Each row was made from one path, in order. Every step used is in the known rows, and no mark comes twice. Write each row's path.
In the rows, 128 means zero.
Known rows:
zukud/loza/lotod/zudovo/rafaru/mafu: [ 87  70 138 119 177 109 138  83 156 149 166 121 131 146 133  82 160  89
 130 114 155 116 103 109 129  78 131 120]
zudovo/lotod: [159 156 166 138  94 102 129 144 137 120 161 130 113 136 135  73 166 144
 124  95 108 152  80  71 125 123 123 103]
zudovo/zukud/loza/lotod: [138 169 172  97 179 105  85  87 144 159 130 156 107 146 121 116 125 120
 131 139  73 127  85 106 117 102 153 115]
rafaru/zudovo/zukud/loza/lotod: [139 156 159 100 205 107  80  90 139 159 131 153  99 133 113 105 124 118
 132 142  84 137  99  99 113  91 156 118]
zudovo/zukud/rafaru: [115 175 185  67 111  74 103  92 178 142 143  89  92 144 150  86 168  92
 121 145  97 110  85  69 128  98 130 132]
zudovo/rafaru/zukud/loza: [111 121 156  72 165 100  94  82 160 167 117  89 101 150 120  99 124 109
 140 149  88  90  95  65  94  94 135 124]
loza/zukud/rafaru/mafu/lotod/zudovo: [110 139 151 155 163 137 160  72 171 158 182  94  76 153 129 107 162  74
 186 140 201 132 136 113 122 123 128 101]
lotod/zukud/loza: [117 156 173  81 113 134 125  78 159 161 135  80 105 174 129 121 124 114
 168 142 112 114  66  98  88  89 147 100]
zukud/zudovo/lotod/rafaru: [111 164 183 157 132 129 146 126 154 110 164 139 112 159 119  84 169 111
 138 131 152 140  96  95 130 104 104  81]
lotod/zudovo/zukud: [123 147 175 148  65 114 152 102 199 143 139 103 103 172 142  50 153  87
 151 147 107 102  83  89  90 120 114  99]
rafaru/mafu/zukud/loza: [110 116 120  68 137  82 102  61 176 153 142  72  99 170 148 130 128 111
 191 130 117  89 100  93  98 112 160 121]
zudovo/rafaru/mafu: [100  65 142 106 115  83 134 121 161 147 167 107 140 129 158  95 160  93
 121 104 151 119  76  92 136  85 135 123]
rafaru/zudovo/lotod/mafu: [118 103 146 173  92 107 188 170 139 114 145 107 139 118 156  53 165 107
 155 115 149 170  80  87 124  99 125  95]
loza/lotod/rafaru/zudovo: [129 124 151 159 192 131 123 154 142 139 148 132  79  95 106 105 139 100
 142 155 186 172 103  98 120  86 137  81]
zukud/zudovo/rafaru/mafu/lotod: [120 122 132 112 151  94 112  98 136 156 205 107 102 140 149 106 156  94
 173 103 169 150 144  85 143 120 149 137]
zukud/loza/lotod: [148 174 167  95 190 109  84 101 134 162 127 149 104 129 116 156 126 130
 134 133 102 144  75 108 128 110 157 106]
zudovo/zukud/rafaru/mafu/lotod/loza: [ 99 131 146 153 105 125 152  72 162 125 176  54  70 161 131 101 122  93
 178 120 134 119 118 118 116  86 141 104]
loza/lotod: [160 173 176 128 145 112 103 140 138 168 134 154 103 107 129 160 129 127
 125 135 127 162  60 109 141 134 146  98]
loza/lotod/mafu/rafaru/zukud/zudovo: [114 155 140 111 169 101 106 103 165 169 130  94 104 110 137 142 134  86
 168 168 160 148 119  68 139 162 142 122]
mafu/rafaru: [141 180 142 114  99  94 102 120 162 131 173  90  76 143 154 131 169 108
 176 149 138 144 121  79 131 184 157 102]
loza/lotod/zukud/zudovo/rafaru/mafu: [ 88  82 145 101 158 105 128  92 153 167 173 121 142 132 147  99 149  87
 127 118 158 134  94  98 143  82 136 131]
zukud/zudovo: [146 185 151  81 119  78  89 120 169 162 126  90 115 119 140 179 149 107
 148 127 148 154  66  65 138 135 143 117]
lotod/zudovo: [137 156 162 161  94 134 162 122 181 148 133  85  90 145 126 123 159 101
 164 140 176 136  71 100 108 140 114  77]
loza/lotod/zukud/zudovo: [129 190 173 101 138 134 110  96 155 187 142 112 113 133 130 158 125 103
 155 152 154 166  77  92 132 127 139 111]

Write each row's path:
[134 151 152  94 138  91  98 116 176 178 112  78 106 103 132 157 124  96
 149 150 157 136  77  55 126 139 134 120]
rafaru/zukud/zudovo
[111 103 184 172 121 141 163 138 166 141 138 111  93 126 118  64 125 101
 138 161 158 110  88  84 106 117 101  81]
zudovo/lotod/rafaru/zukud
[ 93  70 142 134 155 110 148 102 159 152 170 123 130 135 140  84 162  88
 127 115 167 125  95 109 135  90 125 116]
loza/lotod/zudovo/rafaru/mafu
[119 164 184 139  95 124 131  92 198 186 128 109  88 147 139 170 104  86
 147 172  93 104  59 121 108  96 142  83]
lotod/loza/zukud
[130 137 121  88 174  84  89 115 161 157 149  68  54  97 131 109 149 102
 160 155 166 156 126  56 120 107 148 127]
mafu/zukud/rafaru/zudovo
[ 99 133 159  84 148 137 123  55 143 162 174  90 103 186 130  90 130 104
 179 132 121 115 116 100  95  81 149 120]
zudovo/rafaru/mafu/lotod/zukud/loza
[114 149 168 130 115 118 129 111 164 164 153 116 104 163 130  81 172 100
 129 143 121 127 101  79 117 121 102 112]
lotod/zudovo/rafaru
[115 138 142 149 185 142 142  67 167 159 143 115  88 158 112 117 140 102
 176 146 164 126 111 124 110 127 130  95]
rafaru/mafu/zukud/loza/lotod/zudovo
[130 193 164 101 116 130 116  91 155 180 165  85  99 147 137 148 132  98
 184 143 168 164 103  80 126 135 142 117]
mafu/lotod/zukud/zudovo
[115 126 139 169  92 132 157  94 156 128 171  55  75 150 129 132 115 104
 186 112 154 133 101 124 117 100 145  89]
rafaru/mafu/lotod/loza
[129 143 143  95 194 105  89  76 146 168 142 138  98 141 128 146 117 122
 160 139 113 126 100 116 124 120 161 117]
rafaru/mafu/zukud/loza/lotod
[116 168 129  98  96  78 116 102 185 172 131  74 114 143 165 160 138  94
 198 151 149 140  94  75 131 160 139 124]
lotod/mafu/zukud/zudovo
[111 158 167 122 175 127 110  87 148 170 151 142 102 167 114  84 163 106
 125 147 102 129 117  90 120 109 109 118]
zukud/loza/lotod/zudovo/rafaru
[ 89  75 150 148 141 110 166 117 160 108 177 118 138 136 140  83 166  93
 139 102 193 125  86 112 137  77 125  92]
zukud/zudovo/lotod/rafaru/mafu
[108 163 192 143 174 141 131 112 149 135 143 155 100 155 110 128 139 106
 142 156 143 127  81 131 124  94 126  71]
zukud/loza/lotod/rafaru
[ 98  98 121 127 124 102 130  76 180 176 174 104  93 161 157  98 134  98
 184 148 148 107 128 103 120 147 131 125]
loza/lotod/zudovo/rafaru/mafu/zukud
[112 114 179 167 125 143 157 131 166 159 147  96  74 126 123  95 114  87
 168 171 181 113 104  92 108 130 115  84]
mafu/lotod/rafaru/zukud
[106 193 185  88 156 106 107  62 176 172 154  90  63 143 135 152 141  81
 144 167 113 116 106 100 135  91 140 117]
mafu/lotod/loza/zukud/rafaru
[ 91  65 140 130 128 103 154 106 168 146 169 103 132 140 147  82 167  84
 132 111 171 118  90 100 129  89 123 114]
lotod/zudovo/rafaru/mafu
[104 123 141  93 156 105 117  83 165 145 125  70  96 149 133 105 130  98
 179 159 116  99 111  79  97 123 151 111]
lotod/mafu/rafaru/zukud/loza
[101 141 170 142 131 128 130  69 182 187 167 118  84 159 140 137 110  75
 159 162 103 105 108 122 116  88 143 103]
zudovo/rafaru/mafu/lotod/loza/zukud
[110 112 189 167 146 146 151 136 166 165 124 123  88 112 115 106 107  93
 139 179 167 115  78 103 115 122 113  79]
loza/lotod/rafaru/zukud
[ 95 114 119  79 155  95 108  44 178 158 150  78  97 187 138 104 138 104
 189 138 115  84 122  92  95 109 144 126]
lotod/zudovo/rafaru/mafu/zukud/loza
